Each row was made from one small tree. Brackets hold a mark, then the marks that hang from it, in alphabetical order. Every link used is in the known rows. Write each row's tree.
Known rows:
(kerub fufib (kobeso mitu)): [-0.98 -0.22 -0.14 -3.89  3.32  4.79 -1.09  1.15  0.06  3.82 -2.72 -1.55
 -2.29 -2.94 -2.01 -2.87  2.29 -3.30  2.73 -5.54  2.07 -1.42 -0.85]
(fufib (mitu (kobeso kerub))): [ 1.26 -0.08 -0.36 -4.82 -2.92 -1.84  0.98  2.01  0.92 -2.19 -3.06 -0.91
  1.34 -2.48 -1.24 -1.39  2.94  0.20  0.99  0.93  2.77 -0.92 -0.21]
(kerub kobeso): [-0.39 -0.60 -4.13 -2.29 -1.39  2.82 -0.72  1.20  0.87 -3.92 -1.67 -0.59
 -4.59 -2.04 -1.63 -2.49  2.97 -5.35 -0.81 -1.94  1.20 -1.62 -0.55]
(vukez fufib): [-0.92  1.31 -1.37  0.11 -0.39  0.01 -1.06 -0.97 -0.85 -3.55  0.31 -0.16
 -0.14  1.98 -0.57  1.15  3.46 -4.24 -1.40  1.28  0.12  1.57 -0.38]
(kerub fefo (kobeso (mitu fufib))): [ 0.40 -1.34  0.47 -4.94  3.13  8.13 -1.00  1.23 -0.57  1.22 -4.15 -3.87
 -1.06 -3.49  0.44 -2.16  0.98 -3.11  4.95 -4.31  0.65 -2.17 -1.62]
(kelo (peri (vukez (fufib (kerub kobeso))))): [-0.88  0.70 -1.47  2.51  0.35  1.37  0.01  0.32  0.06 -5.13  2.79  1.22
 -4.93  0.60 -1.95 -0.49 -2.19 -1.64 -0.24  0.49 -0.77  2.20 -0.16]
(fufib mitu): [-0.62 -0.56 -1.61  0.66 -3.09 -1.02  0.83 -0.18  0.90 -0.18 -0.75  1.28
  0.36 -0.16  0.56 -0.25  1.99 -2.19 -0.95  1.86 -0.07 -0.32  0.04]
(peri (vukez (fufib (kerub kobeso)))): [ 0.46 -0.45 -0.88  1.93  0.19 -1.81 -0.04  1.24  0.00 -0.27  3.73  1.45
 -2.18 -0.33 -1.09  1.04  1.50 -1.32 -2.25 -0.48 -1.91 -0.56  0.21]
(kobeso mitu): [-0.33 -0.20  4.16 -3.47 -0.71  0.68 -0.60  1.65  0.30 -1.96 -2.92  1.87
  0.74 -3.47  3.16  1.14  2.16 -1.10  2.02 -3.22  0.44 -0.90 -1.26]
(fefo kerub kobeso): [-0.50  0.04 -4.10  2.02 -4.22  0.99  0.23 -2.27  0.63  0.70 -0.41  0.71
  1.54  0.91 -1.27 -1.80  2.58  7.07 -3.32  0.75  0.47 -1.92  0.79]
(fefo (kerub (fufib mitu) kobeso)): [-1.31 -0.13 -5.86  3.18 -1.21  2.16  0.65 -1.43  0.77  6.99 -0.54 -0.72
 -0.57  0.88 -4.18 -3.97  2.98  0.15 -1.47 -0.23  0.47 -1.52  0.54]
(kelo (peri (vukez (fufib (mitu kobeso))))): [-0.05  0.62 -1.06  3.12 -0.44 -0.87  0.69  0.33 -0.32 -6.08  2.52  0.12
 -3.44  0.13 -3.02 -0.22 -1.20  1.33  0.53  1.47 -0.46  2.26  0.13]
(kelo (peri (vukez (fufib kerub mitu)))): [-1.01  0.71 -0.26  4.12 -0.58 -0.58  0.79 -0.39  0.05 -3.21  3.21  2.15
 -2.31  1.57 -0.83  0.64 -2.69  0.06 -0.34  2.47 -1.38  2.83  0.14]
(fufib kerub mitu): [-1.07 -0.42 -0.63 -0.24 -3.93 -0.53  1.99 -0.30  1.22  2.46  0.80  3.03
  2.49  0.11  2.85  0.01  0.96 -1.99 -1.31  3.03  0.09  0.62  0.08]
(kerub (fufib mitu) kobeso): [-1.24 -0.50 -4.78 -0.62  1.36  3.45  0.06 -0.35  0.53  5.23 -0.98 -1.96
 -2.54 -0.22 -4.06 -3.96  2.14 -4.29  0.34 -1.48  1.72 -1.00  0.18]
(peri kelo (vukez (fufib mitu))): [ 1.34 -0.11 -0.50  7.95 -0.32 -9.12 -0.16  1.29 -0.63 -1.70  3.74  0.23
 -1.51  0.51  2.71  4.40 -1.43  3.74 -1.55  1.33 -4.04  0.88  1.00]
(peri kelo (vukez (fufib (mitu kobeso)))): [ 2.08 -0.22 -0.82  6.49 -0.62 -9.09  0.31  1.93 -0.85 -3.20  3.86 -0.84
 -1.63 -0.76  1.59  3.61 -0.42  5.36 -0.85  0.93 -2.98  0.75  1.08]
(vukez (fufib (kerub kobeso) mitu) (peri kelo)): [-0.37  1.17  2.41  1.79 -0.24 -4.61  0.81 -0.13  0.07  0.43  2.87 -2.29
 -0.09  3.79  0.75 -0.96 -1.12 -3.23 -3.11  6.26 -0.12  1.56 -1.25]
(peri vukez): [ 0.99 -1.87 -0.51  3.14 -0.60 -2.70 -0.09  0.70  0.64 -1.47  1.35  3.20
 -2.34 -1.56 -0.97  1.96 -0.96  0.72 -1.54 -2.22 -2.47 -2.04  1.36]
(kelo (peri (vukez fufib))): [-0.68  0.69 -0.83  4.16  0.48  0.04 -0.42 -0.54 -0.32 -6.17  2.10  1.54
 -4.07  1.36 -2.10  0.90 -2.69 -0.51 -0.06  0.51 -1.34  2.33  0.32]
(kobeso kerub (mitu fufib)): [ 0.97  1.30  5.13 -8.48  3.71 -0.28 -1.69  1.81  0.33 -1.01 -6.70  0.17
  2.44 -3.24  2.03 -0.17 -1.00 -1.49  4.66 -4.65  2.64 -0.86 -1.21]
(kerub (fufib mitu)): [-1.32 -0.37 -2.31  1.38  0.96  1.39  0.38 -2.22  0.15  5.92 -0.80  0.46
  1.27  1.45 -2.16 -0.90  0.10 -1.94  0.34 -0.31  0.62  0.28  1.21]
(mitu fufib (kobeso kerub)): [ 1.98  0.78 -2.27 -7.27  2.63  0.06 -0.44 -0.04 -0.05 -5.40 -4.39 -2.05
  0.61 -2.48 -3.21 -2.55 -0.78 -1.10  3.35 -3.27  4.15 -0.43  0.97]
(kobeso kerub mitu): [ 0.80  0.76  6.96 -8.45  0.38 -0.60 -1.54  3.45  0.81 -1.28 -6.70  1.18
  2.30 -3.79  2.93  1.16  1.27 -0.85  3.28 -3.78  2.25 -1.48 -1.84]

Write each row's tree:
[-0.49 -1.42 -0.06 -1.33 -3.40  4.23  1.94 -1.07  0.46  5.93  0.12 -0.01
  4.72  0.57  2.85 -0.21  0.40  2.69  0.04  3.68 -0.05 -0.43 -0.06]
(fufib (kerub (fefo kobeso)) mitu)
[-0.96  0.75 -0.26  3.60  0.13  0.26  0.17 -0.57 -0.17 -4.81  2.84  2.46
 -2.89  1.57 -1.03  1.07 -3.31 -0.53 -0.20  1.06 -1.32  2.84  0.34]
(kelo (peri (vukez (fufib kerub))))
[-0.36  1.30  3.95  2.21  0.53 -4.60  0.00 -1.56 -0.52 -1.73  2.40 -0.22
  1.42  4.78  1.62  1.60 -3.27 -2.53 -2.96  4.85 -0.47  2.35 -0.28]
(vukez (fufib kerub) (peri kelo))
[-1.11  0.08 -2.18  0.56  0.30  3.24 -0.29 -0.27  0.40  5.78 -1.94 -0.31
 -0.44 -1.13 -2.51 -3.02  3.13  0.80  0.41 -3.53  0.71 -1.84 -0.29]
(fefo (kerub fufib (kobeso mitu)))
[ 1.15 -0.09 -1.17  5.75  0.22 -6.62 -0.40  1.89 -0.50 -2.26  4.20  0.52
 -2.88 -0.23  2.93  3.42 -1.65  2.08 -1.67 -0.19 -3.23  0.78  0.82]
(peri kelo (vukez (fufib (kerub kobeso))))
[ 1.42 -0.10 -0.62  7.30  0.59 -8.03 -0.97  0.99 -0.93 -3.68  3.32  0.63
 -2.45  0.51  2.47  4.95 -2.11  3.18 -1.49 -0.35 -3.81  0.86  1.30]
(peri kelo (vukez fufib))
[-1.05  0.15 -4.66  2.77 -1.16  2.69  0.06 -3.85  0.12  6.05 -0.28 -0.01
  2.37  2.27 -3.36 -2.44  1.24  7.29 -2.35 -0.52  1.03 -1.51  1.64]
(fefo (kerub fufib) kobeso)
[-0.41 -1.39 -0.05 -2.17 -2.09  5.93  0.71 -1.53  0.03  2.79 -0.63  0.57
  3.48  0.47  2.56  0.61 -0.70  1.78  0.23  1.00  0.21 -0.46  0.36]
(fufib (kerub (fefo kobeso)))
[-0.27 -0.55 -2.56 -1.86  2.10  5.29  0.32 -3.47 -0.48  2.04 -0.82 -0.43
  2.87  1.05  0.93 -1.08 -3.24 -0.09  1.71 -0.55  0.70  0.21  1.20]
(mitu (fufib (kerub (fefo kobeso))))
[ 1.03 -0.07  0.15  7.45 -0.87 -8.71  0.58  1.26 -0.44  0.03  4.67  1.41
 -0.14  0.79  4.14  4.51 -2.03  3.86 -1.79  2.07 -3.92  1.53  1.05]
(peri kelo (vukez (fufib kerub mitu)))
[ 0.06  1.17  3.12  2.89  1.21 -4.91 -0.90 -1.58 -0.82 -3.78  1.14 -1.63
 -0.27  4.53 -0.24  1.47 -2.48 -2.59 -2.71  3.95 -0.62  1.65 -0.32]
(vukez fufib (peri kelo))
[ 1.44 -0.82 -0.52  5.72  0.77 -3.93 -0.39  1.64 -0.96 -0.26  3.51 -0.79
 -1.73  0.10  3.15  3.93 -2.34  2.72 -0.46 -0.03 -3.81  0.51  0.69]
(peri kelo (vukez (fufib (kerub fefo kobeso))))
[-0.95  0.69 -1.51  3.14 -0.40  0.53  0.65  0.59  0.25 -3.42  3.15  0.91
 -4.25  0.69 -1.75 -0.87 -1.62 -1.13 -0.28  1.83 -0.86  2.17 -0.38]
(kelo (peri (vukez (fufib (kerub kobeso) mitu))))
[ 1.03 -0.78 -2.87 -4.00  1.72  4.72  1.25 -1.87 -0.80 -1.36 -1.03 -1.71
  2.37 -1.50 -0.82 -1.76 -1.67 -0.39  3.52 -1.69  2.09  0.46  1.29]
(mitu (fufib (kerub fefo)) kobeso)
[ 0.69 -0.47 -0.25  4.17 -0.34 -4.35  0.19  0.71 -0.16  0.46  3.29  1.21
 -1.02  0.47 -1.38  1.93  1.80  0.43 -2.13  1.12 -2.60 -0.38  0.39]
(peri (vukez (fufib mitu)))
[-0.88  0.92  2.70 -2.02  0.76  0.66  0.09 -0.95  0.12 -0.39  1.87 -1.01
 -0.62  3.59 -2.78 -2.26  0.60 -6.71 -3.35  3.96  1.19  0.49 -1.39]
(vukez (fufib (kerub kobeso)) peri)
[-0.20  0.46  1.32 -4.79  0.79  2.34 -0.13 -0.84  0.04 -0.01 -1.25  0.35
  2.47 -2.18  2.58 -1.32  0.08  4.21  1.37 -2.34  1.94 -0.78 -0.34]
(fefo (kobeso (mitu (fufib kerub))))
[ 1.36  0.14 -0.44 -6.59  0.94  0.96 -0.38  0.83  0.09 -1.52 -4.32 -1.46
  1.01 -2.07 -3.79 -1.44  1.03 -0.01  2.44 -3.09  4.07 -0.71  0.85]
(mitu (kobeso (kerub fufib)))
[-0.47  0.45  3.00 -4.05  2.05  1.32 -0.01 -0.08  0.05  0.05 -1.98  1.99
  2.29 -2.73  3.71  0.05 -0.81 -1.53  3.13 -3.50  0.89  0.34 -0.58]
(kobeso (mitu (fufib kerub)))
[ 0.35  0.78  4.03 -7.77  1.92  2.27 -1.49  0.74  0.26  3.17 -4.97 -0.91
  3.14 -2.01  0.08 -1.04  0.65  4.98  2.41 -3.60  3.47 -1.81 -0.64]
(fefo (kobeso (kerub fufib) mitu))
[-0.51 -1.60 -1.52 -2.96 -1.46  6.87  0.47  0.34  0.40  1.93 -1.17 -0.33
 -0.02 -0.97  1.37 -0.93  0.58 -3.97  0.84 -0.30  0.24 -0.91 -0.48]
(fufib (kerub fefo kobeso))
[-0.55  0.01  3.59 -1.37  0.37  2.52  1.09 -0.88 -0.15  4.63  1.56 -3.08
  1.76  4.09 -2.18 -2.37  0.79 -5.26 -1.88  6.35  0.30  0.18 -1.89]
(vukez (fufib (kerub fefo kobeso) mitu) peri)
[ 1.30  0.02  1.81  4.11  0.73 -6.62 -0.50  3.06 -0.60 -1.65  3.43  0.53
 -2.04 -1.79  4.46  3.79 -1.07  3.25 -0.30 -1.47 -3.13  0.55 -0.11]
(peri kelo (vukez (fufib (kerub (kobeso mitu)))))
[ 0.46 -0.67  1.61 -4.13  2.38  4.11 -0.71 -0.43  0.02  7.77 -5.80 -2.00
  4.13  1.27 -1.63  0.10 -1.53 -1.26  3.40 -0.64  1.49 -0.91  0.31]
(kobeso (kerub fefo (fufib mitu)))
[-0.88  0.98  4.22 -0.77  0.49 -0.72  0.29 -2.12 -0.14 -0.05  1.90  0.56
  1.85  4.70 -1.59 -0.29 -0.77 -5.32 -3.37  4.71  0.54  1.28 -0.80]
(vukez (fufib kerub) peri)
[-0.31  0.33  0.59 -0.49 -3.38  1.07  0.07 -0.47  0.48  1.67 -1.47  0.76
  2.82 -1.72  1.10 -1.30  3.49  8.86 -1.09 -1.13  0.66 -2.36 -0.63]
(fefo kerub (kobeso mitu))
[ 0.33 -1.51  2.83 -3.64 -0.48  6.66 -0.59 -0.13 -0.63  1.87 -3.30 -1.97
  2.88 -1.71  2.14  0.70  0.98  4.17  2.69 -1.43  0.22 -2.04 -0.86]
(kerub (fefo (kobeso mitu)))
